Known rows, with every step that occurs:
h > w > r > j:  0.97  0.03  0.67  2.30 -0.66  0.72  2.84  1.97  1.38  0.47  4.73 -2.78  0.85  1.83 -1.31 -2.57  0.51 -0.12  0.99 -1.56  1.83
j > r > w > h > n > a:  3.68 -5.23  1.68  0.06 -1.27 -0.71  1.87  0.29 -1.17  2.01 -4.31 -2.88  0.64  1.78 -2.28 -1.81  1.16  2.82  3.25 -5.65 -0.19
j > r > h: -1.08 -5.25 -2.96  1.17  2.43 -1.77 -4.02  1.56 -0.18  0.38  3.60 -0.32  0.04  2.47 -8.06 -1.52  1.39  1.81  2.43 -1.02  1.00
r > w:  1.58 -1.77  0.19  1.85  2.18 -1.31  2.20  1.67  1.52 -0.24  2.34 -1.37  0.19  3.26  4.22 -2.15 -2.33  1.25  2.05  2.20  0.64
n > h:  0.45  4.48  3.16  1.85  2.16  0.27  4.35 -1.35 -0.81 -0.64  2.04 -1.19  0.83  5.78  2.24 -0.83 -2.11 -1.37  2.05  2.87  0.83
b > r > w > h > n:  4.13 -0.56 -0.28  1.62  0.33  0.60  1.27  0.22 -0.22  0.45 -1.74  0.86 -0.27  1.76  0.52 -2.29  0.57 -2.32  3.33 -0.27 -0.12
h > r: -1.09  2.60  3.71  2.18  1.48  0.10 -0.71 -3.53 -1.10 -1.25 -1.84  0.22  1.90  3.20  1.53 -1.74 -0.24 -0.27  0.20 -1.96  1.37
b > r: -1.13  2.06 -0.54  3.60  3.43  0.60  0.52 -0.07 -0.15 -0.87  2.10  2.92 -0.53  2.16 -2.11 -1.74  0.01 -3.79  1.80  4.95  1.01
b > r > h: -1.36 -1.86 -3.22  3.34  3.46 -0.82 -2.31  1.91 -0.01 -0.63  4.99  3.26 -1.26  2.04 -4.54 -1.37  1.60 -2.13  2.84  6.82  0.09
r > h > n: -1.44 -3.00 -1.19  3.22 -0.28 -1.32 -1.44  0.57 -0.11 -0.38  0.11  3.13  0.71  2.80 -2.91 -1.28  1.75  1.52  2.33 -2.97 -0.71
p > w > h > r:  3.08 -0.23  6.63 -0.42 -0.12  2.03  0.84 -2.75 -0.51  1.12 -1.93 -1.42  2.56  4.22  2.06 -0.08 -1.58 -1.82  0.29 -0.42  2.75
p > w > h > r > j:  4.59 -1.55  5.80 -0.32 -1.07  2.15  0.59 -3.30  0.31  0.92  2.21 -4.06  2.00  4.30  2.85 -0.58 -1.53 -0.71  1.55 -1.81  2.47
b > r > w:  1.30 -1.06 -1.48  2.81  3.25 -0.96  1.40  1.61  0.95 -0.58  3.37  0.42 -1.24  1.73  2.35 -2.22 -0.70 -2.15  2.23  5.79 -0.13
r > j:  1.23 -0.02  0.12  3.02  1.11  0.43  1.04 -1.10  1.40 -1.00  6.61 -2.08 -0.02  3.92  0.32 -2.36 -1.62  0.88  3.35 -1.09  1.34
r > j > x:  0.82 -1.20 -2.22  1.45  0.67  0.00 -0.51 -1.94  2.40  0.58  4.64 -2.47 -0.96  4.70 -2.40 -2.84 -2.35 -0.74  4.03 -4.45  0.57
p > w > r > h:  0.16 -2.78 -0.11  1.22  1.07 -0.91  0.64  3.86  2.06  1.10  7.52  0.69  1.55  2.02 -3.05 -0.31  0.42 -0.65  1.23  5.18  2.25
w > h > r:  2.15  3.88  4.54  0.09  0.63  2.31 -1.23 -4.05 -1.76  0.03 -4.44 -0.53  2.37  4.06 -1.29 -1.72 -0.17 -1.04  1.94 -2.76  2.96
n > h > r > w > p:  2.33  6.58  4.15 -0.69  0.86 -0.64  1.84 -1.68 -1.26 -0.42  2.07 -2.64  1.28  3.85  8.87 -2.09 -1.54  0.31  2.17 -0.90  0.41
n > h > r:  0.45  5.71  5.20  1.35  1.36  0.01  2.58 -4.24 -2.08 -1.23 -0.49 -2.42  1.70  5.26  4.61 -0.96 -0.87 -1.07  0.83  0.33  0.36

Rows:
 0.36  1.62  4.76  1.91  0.83  0.51  5.97 -0.24 -1.22  0.31 -0.66 -2.42  0.81  5.67  4.44 -0.58 -1.48 -1.40 -0.15  1.92 -0.04
n > h > w
 1.12  3.83  2.44 -0.09  0.92 -0.67 -1.35 -0.62 -0.25 -0.37  0.80  0.02  1.31  1.69  6.47 -3.00 -0.91  1.28  1.56 -3.41  1.37
h > r > w > p
 2.38  3.16  2.62  1.50 -0.57  0.56  5.76  0.66  0.14  0.34  5.52 -5.00  0.81  4.06  2.25 -1.76 -0.08 -1.14  1.67  0.59  0.90
n > h > w > r > j
 0.72  4.39  3.43  1.36  0.38  0.59  6.05  1.16 -0.71  0.61  1.34 -2.41  1.38  4.01  1.33 -1.16 -0.09 -2.12  0.34  2.21  1.22
n > h > w > r
-1.32 -4.29 -1.94  0.02  0.95 -0.85 -4.12  3.42 -0.60  1.73  2.68  0.68  0.02  1.39 -5.99 -1.99  1.88  1.87  1.26 -4.24  1.27
j > r > h > w > p
 0.28  0.75  2.13  1.39  1.03  0.37  3.51  1.94  1.86  0.97  4.91  0.29  2.14  2.16 -1.35 -0.63 -1.09 -2.20  0.34  3.38  3.14
p > w > r
 0.28  5.92  4.39  0.57  0.49  1.26  4.23  0.82 -1.41  0.81  0.68 -0.22  0.79  4.68  4.71 -1.39 -1.51 -1.52  0.84 -0.72  0.96
n > h > w > p
 0.78 -0.87 -1.08  1.13 -0.93  0.34  1.69  1.23  2.10  1.66  3.47 -3.00  0.10  2.61 -3.42 -2.90  0.02 -1.65  1.63 -4.31  1.23
h > w > r > j > x
-1.57 -1.21 -0.29  1.10  0.93 -0.14 -2.05  3.91 -0.01  1.09  3.12  2.93  0.22  2.48 -0.80 -1.70  0.86  1.16  1.40 -0.40  0.93
r > h > w > p
-1.15 -5.26 -0.06  2.46  1.17 -0.94 -0.46  2.76  0.16  0.43  1.34  0.53  0.01  3.50 -1.18 -0.93  0.86  1.15  0.44  2.41  0.02
r > h > w
-0.94 -5.68 -2.50  1.94  0.02 -2.02 -3.43  0.52 -0.70  0.45 -0.04  1.06  0.46  1.80 -7.55 -1.56  2.62  2.11  2.09 -6.50 -0.39
j > r > h > n
-1.00 -7.76 -1.56  1.25  1.20 -1.58 -2.70  2.54 -0.50  1.18  1.47 -1.47 -0.07  2.34 -5.72 -1.20  2.05  1.80  0.45 -1.63  0.22
j > r > h > w
 3.10 -1.59  5.12  0.71 -1.83  2.01  3.02 -1.31  0.07  1.62 -3.37  0.87  2.32  4.07  0.55 -0.05 -1.30 -1.65  1.10 -3.45  1.84
p > w > h > n
 3.05 -1.38  4.89  0.06  0.66  2.18  2.47 -0.30  0.66  1.68  0.38 -0.25  1.94  4.87 -0.16  0.01 -2.48 -2.03  1.28  2.04  3.16
p > w > h
 2.58  3.09  4.56  0.56  1.21 -1.33  3.40 -2.42 -1.05 -0.83  0.88 -4.83  1.12  4.82  8.60 -1.40 -1.41  0.31  1.23  1.24 -0.52
n > h > r > w
-0.76  0.65 -2.43  2.42 -0.61 -1.13 -0.67  2.28  0.70  0.16  2.59  3.03  1.70  0.91 -6.47 -2.01  3.11  0.44  2.84 -2.31  1.10
w > r > h > n
 4.30 -3.79 -0.38 -1.12  1.19 -0.32 -0.68  0.71  0.13  1.49 -0.32 -3.67  0.64  2.89 -3.20 -2.35 -0.73  1.44  3.23 -2.73  2.15
j > r > w > h
 1.02  0.31 -1.68  3.80  2.28  0.74  0.15 -0.63  0.81 -1.11  7.34 -0.36 -1.40  2.15 -1.48 -2.43 -0.22 -2.53  3.45  3.02  0.61
b > r > j
-0.91  0.90 -2.78  1.82  1.95 -0.91 -1.32  3.31  1.15  0.04  5.92  1.88  1.24  1.59 -7.26 -1.89  1.88  0.19  3.09  3.05  2.44
w > r > h
 1.59 -4.60 -1.36  0.67  2.10 -2.00 -0.08  1.35  0.78  0.55  2.34 -3.09  0.10  2.22 -0.97 -2.30 -0.91  2.05  1.83 -1.72  0.79
j > r > w
 1.83 -1.58 -0.51  0.33 -0.37 -0.01  1.79  0.81  3.60  1.94  8.23 -2.55  0.64  2.96 -2.49 -1.58 -1.90 -2.40  2.46 -1.03  2.23
p > w > r > j > x
 4.11 -2.45  3.46  1.14 -1.44  0.04  4.34  0.36 -0.57  1.34 -4.73 -1.16  0.95  2.85  2.75 -1.69 -0.05  2.12  3.52 -2.46 -0.41
r > w > h > n > a
